Every row comes from one small tree of marks. The marks that hang from a mark follow it in brackets, in the order of their numbers. Every link used is in the known rows. Which tree was each row made from?
In the rows, 128 means zero.
Known rows:
K204[K484[K199[K726 K773] K405 K711] K859]: [165  87 154  94 143  92 101 120  85 144 174 118 169 138  99 138 108 131
 159  64 125 143 149 137]
K199[K726 K773]: [135 109  85  71  77 124 115 122 131 106 134 112  97 106 131 137 206 140
 140  74 145 123  84 103]
K941[K773[K199[K484]]]: [134 142  80  98 128 121 141  92 113  99 136 118 100 138 125 160 169 117
 101  76 177 141 162 111]
K859[K204[K484[K199[K726 K773] K405 K711]]]: [155  59 119  88 156  91 144 138  99 124 121 107 157 123  82 150 136 153
 150  77 122 163 153 129]
K204[K484[K199[K773[K941]] K405] K859]: [152 134 164 132 149 104 139  80  99 145 189 111 172  79 107 135  92 124
 150  82 159 168 145 125]
K405[K484[K199[K726 K773[K941]] K204[K859] K711]]: [153 104 153 130 145  74 144  95 111 160 176 125 126 138  70 121 107 156
 179 107  89 124 139 110]
K400[K845[K941[K773[K199[K484[K204 K405] K726]]]]]: [132 105 113 100 111  87 154 102 121  91 196 113 138 131 129 175 164 123
 162  70 127 168 162 144]
K484[K199[K726 K773[K941]] K204]: [153 112 121  89 115  96 137 105 132 126 169 111 118  79 106 128 162 159
 155 147 121  99 118 111]
K773[K199[K484[K204[K859] K405 K711] K726] K941]: [145 127 140 116 114  67 129  70 113 139 200 130 153 115  75 167  81 151
 168 121 133 160 158 128]
K199[K484 K773[K941]]: [162 127 125  91 114 118 119  87  98 127 137 115 123  98 117 141 164 137
 125 114 150 146 103  94]
K405[K484[K199[K726] K204[K859]]]: [102 109 120 119 112  96 151 106 152 118 167 132 107 131  89 119 160 138
 144  62 120 120 136 137]
K484[K199[K726] K204 K405 K711]: [101  58 119 112 119  77 164 124 139  78 124 131 141 108  95 132 127 154
 155 117 119 119 177 142]
K204[K484[K199 K405 K711] K859]: [121  92 147 122 143  98 161 112 111 108 137 130 175 127  99 134  75 114
 131  49 151 149 188 137]
K199[K484[K405] K726 K773]: [146  98 122  88 106 108  79 104  96 112 155 119 129 109 120 149 201 145
 145  92 144 165 101 129]
K405[K484[K199[K726 K773] K204[K859] K711]]: [142  93 146 115 155  77 128 119 112 149 151 128 117 162  74 115 138 150
 167  80  90 115 141 132]
K941[K773[K199[K484[K204 K711] K726]]]: [157 120  95  80 144  85 128 114 113 110 144 121 112 175 100 170 139 148
 131 104 129 121 172 116]
K484[K199[K773[K941]] K204[K859] K405 K711]: [134  98 166 142 174  59 168  78 106 129 154 123 165  90  78 123  65 148
 168 127 134 140 171 130]
K400[K845]: [ 88  85  68  91  67 128 206 114 170  82 116 128 110 104 138 124 158 106
 108  69 157 126 112  99]
K405[K484]: [ 77 116  95 140  94 134 191 108 158  79  96 130  91 120 118 127 173 126
 116  53 149 158 131 107]
K773[K199[K484[K711] K726] K941]: [158 111  91  79  64 108 127  93 109 130 155 128 120 120 101 161 133 140
 144 129 132 125 136  90]
K204[K484]: [121 134 105  93 101 143 170 129 148  87 110 117 126 124 136 143 146 120
 102  48 165 139 129 107]
K845[K400 K941[K773[K199[K484[K204 K405]]]]]: [101 129 161 119 165  93 152 106 100  75 144  90 143 106 131 181 176 131
 152  78 160 200 169 153]

Which tree is each row?
[ 87 122 104  97 106 129 172 119 121  70 121  86 105  96 155 170 191 109
 139  43 173 161 144 112] -> K845[K400 K941[K773[K199]]]
[130 133 134  86 130  99 126  97 132 103 140 128 132 138 105 139 144 129
 106  59 161 129 122 134] -> K199[K484[K204[K859]]]
[135 102 111 127  95 117 140  96 119 139 167 119 102  95 105 122 177 146
 160 118 112 133 116  97] -> K405[K484[K199[K726 K773[K941]]]]
[163 109 172 131 161  89 149  90  85 147 166 118 182 106  93 136  56 128
 156  90 139 162 169 120] -> K204[K484[K199[K773[K941]] K405 K711] K859]
[116 131  47  92  80 123 151 105 143  90 155 111  82 119 136 162 175 124
 127  68 166 126 145  97] -> K941[K773[K199[K726]]]
[140  61 122 118 108  86 141  97  99 119 151 121 144  79  98 133 124 149
 177 141 119 136 148 107] -> K484[K199[K726 K773[K941]] K405 K711]
[134 110 113  60  92 125  99 126  89  95 162  87 111 123 149 189 226 121
 147  51 148 159 119 115] -> K845[K400 K941[K773[K199[K484 K726]]]]
[180 122 124  78 101 127 118 117 110 144 182 105 136  96 122 140 151 140
 145 113 126 120 113  98] -> K204[K484[K199[K726 K773[K941]]]]
[125  49 101  92 125  99 173 138 125  96 115 117 159 120  87 157 120 144
 139  66 130 162 167 126] -> K859[K204[K484[K199[K726] K405 K711]]]
[ 91  72 108 137 120 113 194 118 132  92  80 140 112 140  94 109 138 129
 127  81 121 124 178 116] -> K405[K484[K199 K711]]
[102 112  92  71  78 129 141 130 120  80 153  83  97 103 155 180 214 118
 158  42 155 153 121 106] -> K845[K400 K941[K773[K199[K726]]]]
[175 108 171 109 147  60  96  80  88 144 186 120 163 127  79 157  96 159
 177 115 117 164 120 121] -> K199[K484[K204[K859] K405 K711] K726 K773[K941]]
[195 107 145  79 119 100 109 111  87 167 187 115 155 130  99 141  92 133
 158  84 118 115 125  97] -> K204[K484[K199[K726 K773[K941]] K711] K859]
[114 115 140 121 131 112 153 100 124 104 160 125 164 100 115 132 106 112
 121  44 171 153 166 145] -> K204[K484[K199 K405] K859]
[186  93 121  72  96 102  95 105  86 138 146 121 127 130 104 152 152 149
 153 121 114 132 100  85] -> K199[K484[K711] K726 K773[K941]]
[139 107 141  86 144  84 134 107 118 106 117 136 143 165  90 138 108 130
 114  66 141 125 145 128] -> K199[K484[K204[K859] K711]]
[151 113  98  69  99 100 147 115 125 102 183 111 120 153 132 170 178 118
 144  64 122 130 143 129] -> K400[K845[K941[K773[K199[K484[K204] K726]]]]]
[ 95  79 142 132 156  70 183 100 131  92 123 136 158 111  84 121  83 133
 142  84 145 129 191 151] -> K484[K199 K204[K859] K405 K711]
[129  90 153 142 169  68 183  93 112 111 124 121 156  84  86 122  87 159
 164 160 124 136 180 126] -> K484[K199[K773[K941]] K204 K405 K711]
[167  68 125 103 145  89 160 116  99 139 147 103 164  95  77 160 104 158
 164 109 118 174 148 107] -> K859[K204[K484[K199[K726 K773[K941]] K405 K711]]]
[141  83 142 109 150  94 117 106  82 106  99 127 148 135 103 138 146 139
 137  97 143 168 145 126] -> K199[K484[K405 K711] K773]
[103  86 107 112 144 115 197 117 141  86 111 110 154  84  99 145 133 130
 111  59 167 174 167 138] -> K859[K204[K484[K199 K405]]]
[104  82  79  96  86 123 205 119 143  54 123 112 115 127 156 149 162  87
 126  15 149 145 140 101] -> K400[K845[K941[K773]]]
